Each row was made from one small tree. The marks that hang from a mark follow it in brackets, in alphabetical order. Every link used is in the known rows. Write each row's tree.
Known rows
K{V{A{N{Q}} R}}: [ 13  10 -42  10  -7  45  -9  -5 -70  -4  23   9  26   3 -10  17  33  11
 -63]
L{R}: [  5   3 -19  -8  -3   6   4 -14 -17  -5   7   5   1  -7  -5 -21 -28   0
  20]
Q{N{A}}: [ -6 -13 -36   2  -9  13 -19   6   4   0   5   2   8   1   4  -7  -8   6
 -10]
Q{N{A{V{K R}}}}: [ -8 -14 -22  23  -8   3 -19   9 -20  26  21 -19  39  19  -2  11  10 -13
 -34]
Q{N}: [ -9 -17 -16  -1  -4  12  -6   2   5  11   7   0   6  18   4   1   3   8
  -5]
V{A{J{C} N{Q}} R}: [-14   8 -16  39 -20  30  -7 -28 -83 -13  12  -4  40   2   5  29  25   6
 -72]
K{V{A}}: [  8  10 -35   0   2  34   5   0 -28  -4  11   9   9   3 -17  -2  15  15
 -28]
N{Q}: [ -4  -2 -16  10   0   8  -2   2 -16  -9 -18   2   5 -14  -8  18  -3   2
 -21]
A{J N V}: [ -4 -18  35  55 -30  -6 -17  16  -4  20   7 -17  45   4  27  22   2  -7
 -33]
K{V{A{N}}}: [  9   4 -33  10  -7  38   0  -6 -34  -2  21  12  16   4  -3   5  22  13
 -33]
C{J}: [ 11   0 -12  -6 -18 -11   0  -4   4   3   1 -11   4   3   5 -16  -6 -11
   8]
L{R{V{A{N} K}}}: [ -7   0 -20  10  -5  19  13 -36 -62 -15  18  10  18  12  -9 -13  17  -2
   9]
N{A{J V{K R}} Q}: [ -6   1 -13  59 -16  -9 -24  13 -42  10  -6 -25  61 -15  -6  37   8 -22
 -67]
N{A{V} Q}: [ -2  -7 -10  29 -10  10 -20  23 -16  -5 -23 -10  15 -31  -8  17 -19  -3
 -35]
R{V{A{N} K}}: [-13  -3   0  23  -3  13  10 -27 -49 -13  11   5  19  21  -5   8  49  -2
 -11]
K{V{A{J{C} N} R}}: [  9  17 -34  26 -13  46  -7 -25 -71   3  35   1  35  15   3   3  22  11
 -67]
L{R{V{A{J N} K}}}: [ -9   1 -15  32 -14  12   6 -35 -62 -13  15   6  36  10  -3  -8  16  -2
  -3]
V{A{J{C} N} K R}: [-21  10 -15  45 -12  10   8 -41 -76   5  34 -12  59  23   5  31  47 -12
 -61]
R{V{A{J N}}}: [ -7  -3  14  31 -19  18 -10 -16 -42 -23   3   8  18  11   9   1  32  12
 -20]

Write each row's tree
[ -4   4  -3   5 -13  15  -7 -11 -55  -6  29   2  22  13   3  15  41   4
 -34]
V{A{N} R}
[ -5  -4  -4  31  -4 -10  -7  13  -5  14   0 -18  30  -9  -5  12  -2 -18
 -18]
N{A{V{K}}}
[ -3   1 -21  34  -5  -1 -16  10 -42  11  -4 -21  40 -13 -14  30   6 -21
 -52]
N{A{V{K R}} Q}
[ -7  11  -8  51 -12   1 -14  -9 -40  19  14 -29  50   1   3   9  -3 -22
 -55]
N{A{J{C} V{K R}}}
[-14  11 -15   9   6  -2  12 -16 -56   2  24  -9  38  21 -20  24  52 -12
 -33]
V{A K R}
[ -9  -1 -31  18  -5  27  12 -35 -73 -20   4  11  22   0 -14   0  15   0
  -6]
L{R{V{A{N{Q}} K}}}
[ -2 -11  18  33 -12  -6  -3   2 -36  35  32 -23  48  23   8  28  32 -27
 -35]
A{N V{K R}}
[-20   9  -7  30  -8  17   8 -22 -37 -16  -1  -4  21   3  -3   9   5  12
 -35]
V{A{J{C}}}
[ -3   2 -28  40 -16   0 -26   7 -17 -18 -24  -1  26 -34   0  19 -12   0
 -41]
N{A{J} Q}
[ 12  18 -29  15  -6  27 -11  -2 -53   0  24   0  35  13 -12   3  26  10
 -54]
K{V{A{J} R}}
[-12 -14  11  66 -25  19  -8  -5 -35  12  -7 -17  40  -8  21  31 -16  -4
 -59]
A{J{C} N{Q} V}
[ -6 -12   7  43 -12   1  -3   3 -49  27  16 -21  52  10   3  45  28 -24
 -53]
A{N{Q} V{K R}}
[ -9   8 -16  23  -4   9  10 -32 -56 -17   5   4  30  10 -15 -14  11  -1
   2]
L{R{V{A{J} K}}}
[-11   2   7  32 -17  32  -3 -33 -55 -23   4   6  12  14  10  -8  19  14
 -28]
R{V{A{J{C} N}}}
[  8   4   3  12 -11   0 -26  19 -22   9   9 -17  16  -7  -2  -3  -7 -10
 -28]
N{A{V{R}}}
[-18  -6  -5  52 -12  14   2 -22 -61 -18  -5   3  41  10  -3  28  47  -2
 -39]
R{V{A{J N{Q}} K}}
[-12  -7 -37  28 -15  20 -20 -14  -9   1   4  -5  19   2  12  -7 -18   7
 -31]
Q{N{A{J{C}}}}
[ -8   7 -20   2   3  17  16 -33 -57 -17   9   7  12  11 -21 -19  10   0
  13]
L{R{V{A K}}}
[-11 -14 -16  44 -17  -5 -26  11 -19  27  18 -23  58  18   5  17  10 -13
 -47]
Q{N{A{J V{K R}}}}
[ -4 -10  25  61 -23 -16 -13   4 -37  36  28 -27  73  22  19  35  30 -28
 -51]
A{J N V{K R}}
[  5   3   9  38 -21  -7 -35  20 -22  10   6 -22  39  -8   8   3  -6 -10
 -42]
N{A{J V{R}}}
[ -2   4   3  50 -15 -18 -22  11 -27  19  11 -27  57   0   1  17   9 -24
 -47]
N{A{J V{K R}}}
[ 16  11 -33   2  -7  38  -8  -8 -59   3  36   7  24  14  -5   4  35   9
 -47]
K{V{A{N} R}}
